Each row was made from one walk, in order. Every step used is in the known rows, and no mark comes twice. Write each row's walk.
Known rows:
kapo -> zanufi -> dezem -> meka -> resu -> remen: -3.81 -2.01 1.96 1.01 0.18 -1.52 -1.63 1.30 -1.21 2.01 -3.90 1.94 1.56
 0.83 -0.96 2.85 -6.94 2.00
remen -> dezem -> zanufi: -0.77 -0.67 -0.72 -1.29 2.82 -2.46 1.84 2.71 -0.57 2.53 -3.30 -1.75
 -2.14 1.20 1.16 -1.16 1.71 -0.80
sivu -> remen -> resu -> meka -> dezem: 5.03 0.65 2.60 -1.68 1.93 2.33 1.66 2.81 1.97 -1.45 1.69 5.00 -4.37
 -5.00 0.23 2.05 -3.48 2.20
meka -> resu -> remen -> dezem -> zanufi: 1.17 0.08 -2.02 1.84 4.46 -0.85 1.60 2.42 -2.97 1.47 -3.10 1.91 0.75
 2.77 -1.20 -0.11 0.23 -1.72
resu -> remen: -0.57 3.31 0.48 -2.73 3.19 1.69 -2.23 0.46 -0.55 -0.36 -3.18 2.43 -4.03
 -1.26 2.29 0.16 0.51 -0.03
dezem -> meka: -0.88 2.06 3.55 -1.92 1.24 -0.63 1.37 1.16 0.24 0.53 -3.40 -1.52 -2.86
 -0.18 0.17 -0.23 -0.91 3.14
resu -> remen -> dezem: 0.42 1.67 -3.75 -2.95 4.29 1.08 -1.05 0.98 -1.73 0.09 -3.68 2.04 -4.73
 -0.57 0.88 -1.08 0.28 -2.57
lumedud -> meka -> resu: 1.65 0.45 3.35 4.22 1.85 -0.53 0.17 1.12 2.02 3.35 -0.68 -0.19 -2.84
 -2.11 2.65 2.47 0.81 -0.23
zanufi -> dezem -> meka -> resu: -1.45 -0.84 3.70 2.24 -1.98 -0.07 1.86 2.53 1.87 1.24 -4.59 -0.30 0.77
 0.97 1.73 1.40 -3.35 2.50
lumedud -> meka -> resu -> remen -> sivu: 0.81 0.39 -0.07 2.59 4.39 2.06 1.76 2.87 1.62 2.90 -0.20 4.20 -1.90
 -4.66 1.83 2.85 0.39 -1.47
remen -> dezem -> meka -> resu: 2.45 0.09 -0.29 2.33 2.90 0.23 3.62 0.99 -1.23 1.16 -3.13 -1.66 -1.24
 1.48 -2.47 -1.58 -1.96 0.40
lumedud -> meka -> dezem -> remen: 2.97 4.40 4.21 -2.18 4.62 -3.05 -0.73 2.26 1.10 4.90 -2.88 -0.29 -0.38
 -1.04 1.33 2.64 2.58 -1.13
zanufi -> kapo: -0.29 0.16 1.76 -1.29 -1.87 2.42 0.10 -1.95 0.15 -1.41 -3.74 -1.95 -3.36
 -2.43 2.19 2.12 0.78 -0.95
zanufi -> dezem -> meka: -3.89 -0.69 3.41 -2.27 -2.58 -1.25 0.95 3.26 2.11 1.26 -5.47 -0.56 -1.36
 0.04 2.93 1.43 -2.62 2.68
sivu -> remen: 2.54 4.30 1.81 -1.33 1.37 0.58 -0.31 0.12 1.49 -0.91 -1.27 2.30 -5.04
 -2.40 3.38 -0.14 -0.05 3.65
lumedud -> meka -> resu -> remen: 1.25 1.38 1.85 2.94 3.08 -0.12 -1.03 1.47 -0.10 2.15 -1.57 3.15 -2.04
 -1.71 1.58 3.52 0.06 -0.86
kapo -> zanufi -> dezem: -5.13 -2.32 1.72 -1.66 -0.74 -1.36 -3.96 0.69 2.50 3.16 -3.10 -0.82
 -3.48 -2.41 4.87 1.63 -3.26 0.46
dezem -> meka -> resu -> remen: 1.17 2.77 2.36 1.22 3.01 1.10 1.18 0.82 -2.11 -0.57 -3.27 1.95 0.08 1.31
 -2.40 0.59 -2.38 2.34
resu -> meka -> dezem -> remen: 3.48 4.13 5.17 -1.87 2.95 1.88 -2.48 0.48 -0.37 0.51 -3.51 0.25 -1.39
 0.15 0.31 1.12 -1.45 0.32
kapo -> zanufi -> dezem -> remen: -3.77 0.70 1.65 -3.08 1.40 -2.39 -5.42 -0.41 0.51 4.00 -5.40 -2.29 -2.13
 -0.59 2.88 0.12 -2.15 -0.79

Which walk is each row?
-3.63 -3.51 1.15 -3.07 1.07 0.02 -5.39 0.81 0.32 2.83 -3.54 -1.05 -4.69
 -3.41 0.40 0.98 -5.56 -2.41 => kapo -> zanufi -> dezem -> remen -> resu -> meka
-1.27 -1.90 -2.76 -2.33 0.15 -0.87 1.75 1.10 -4.20 -0.71 -5.32 0.45 0.17
 1.30 -1.25 2.56 0.63 -3.39 => resu -> remen -> dezem -> zanufi -> kapo
2.67 0.09 1.33 -1.31 0.91 2.90 -0.09 1.28 1.23 -2.19 0.72 3.40 -7.55
 -5.27 0.90 0.69 -3.44 2.01 => sivu -> remen -> resu -> meka
2.20 -0.26 -2.49 2.78 4.13 -0.58 0.19 1.99 -1.43 2.82 -2.10 2.78 -2.65
 -1.05 0.24 2.15 -0.20 -3.50 => lumedud -> meka -> resu -> remen -> dezem
1.25 3.21 -0.43 -4.42 6.12 0.60 -0.96 0.37 0.35 1.85 -2.95 -1.82 -5.12
 -2.60 -0.46 -3.02 2.62 -2.84 => dezem -> remen -> resu
-0.94 2.28 -1.41 -3.14 4.53 3.64 0.52 1.84 1.09 0.28 -1.91 3.36 -3.95
 -4.29 2.50 -0.41 0.97 -0.31 => resu -> remen -> sivu
-1.90 2.89 1.67 -3.20 0.40 -0.38 -2.94 0.99 1.58 2.18 -6.90 -1.21 -2.20
 0.34 4.36 -0.23 0.66 -1.07 => zanufi -> dezem -> remen
0.80 -4.79 3.79 -1.34 -1.36 1.11 3.61 3.03 -0.39 -0.56 -1.07 0.43 0.58
 -2.55 -1.97 5.23 -1.81 -1.57 => remen -> resu -> meka -> dezem -> zanufi -> kapo
3.52 6.26 3.18 -3.34 5.28 -0.22 -0.88 0.71 0.47 2.20 -3.66 -0.75 -0.41
 0.34 0.73 -0.56 2.27 -0.49 => meka -> dezem -> remen
0.55 -2.54 6.23 0.12 -3.40 0.80 1.85 1.62 -0.99 -1.05 -2.89 0.11 2.17
 0.13 0.13 6.16 -2.15 0.76 => resu -> meka -> dezem -> zanufi -> kapo
0.63 -0.53 4.22 -1.28 -1.01 -1.16 3.41 1.77 -0.12 0.67 -3.03 -0.83 3.24
 0.24 0.52 4.55 1.55 -0.03 => meka -> dezem -> zanufi -> kapo
-1.81 -1.20 3.07 -0.88 -2.08 -0.78 1.67 0.29 -0.74 -0.06 -4.17 -2.41
 -0.05 0.05 1.19 3.03 1.71 -0.14 => dezem -> zanufi -> kapo
-2.27 -0.95 0.22 0.59 0.48 2.54 3.60 4.15 1.36 0.75 -4.02 3.92 1.72
 -1.38 0.72 1.77 -3.63 1.31 => zanufi -> dezem -> meka -> resu -> remen -> sivu
-1.76 -1.45 1.14 -3.18 -0.03 2.02 -2.86 2.21 1.43 0.93 -4.96 -0.04 -4.80
 -2.54 1.84 0.56 -2.79 -2.59 => zanufi -> dezem -> remen -> resu -> meka
1.93 1.25 -1.00 -1.17 2.13 -3.16 2.57 2.68 -0.60 0.91 -2.08 1.20 -2.30
 0.70 1.12 -0.54 0.50 1.95 => sivu -> remen -> dezem -> zanufi
2.23 -1.15 2.84 -1.85 2.60 2.98 0.89 2.92 2.11 0.26 0.60 1.97 -4.29
 -4.40 0.27 1.67 -2.15 -0.80 => remen -> resu -> meka -> dezem
-0.34 1.23 -2.17 -3.36 3.56 -0.53 1.35 2.00 -3.04 -0.06 -4.66 1.35 -2.68
 1.02 -2.46 -0.79 -1.96 -0.06 => resu -> remen -> dezem -> meka
3.48 -2.89 3.49 -1.09 -2.20 0.49 4.41 2.88 -0.43 -2.21 0.01 3.34 0.42
 -3.19 -1.98 5.82 -3.14 1.16 => sivu -> remen -> resu -> meka -> dezem -> zanufi -> kapo
1.46 2.04 -0.97 1.28 5.09 4.80 1.52 1.09 0.79 0.20 -0.90 3.77 -1.80
 -3.26 1.29 -0.37 0.24 -0.66 => meka -> resu -> remen -> sivu
2.68 1.37 -3.34 1.51 4.78 2.41 -0.09 0.30 -2.05 0.20 -2.88 2.35 -2.55
 0.37 -0.30 -1.05 -0.50 -2.73 => meka -> resu -> remen -> dezem
0.72 4.42 0.25 -3.38 5.60 2.41 0.11 0.45 1.36 2.10 -3.41 -1.28 -3.39
 -2.95 1.84 -2.60 2.78 -0.93 => dezem -> remen -> sivu
3.68 3.81 0.80 -4.75 7.31 0.07 0.75 1.95 1.00 2.70 -1.93 -0.38 -2.00
 -2.43 -1.28 -1.47 2.60 -2.74 => meka -> dezem -> remen -> resu
0.86 -2.58 4.22 -1.50 2.40 -0.13 2.34 5.03 1.22 1.53 0.14 1.41 -0.97
 -1.96 -0.69 2.51 -1.45 0.21 => remen -> resu -> meka -> dezem -> zanufi
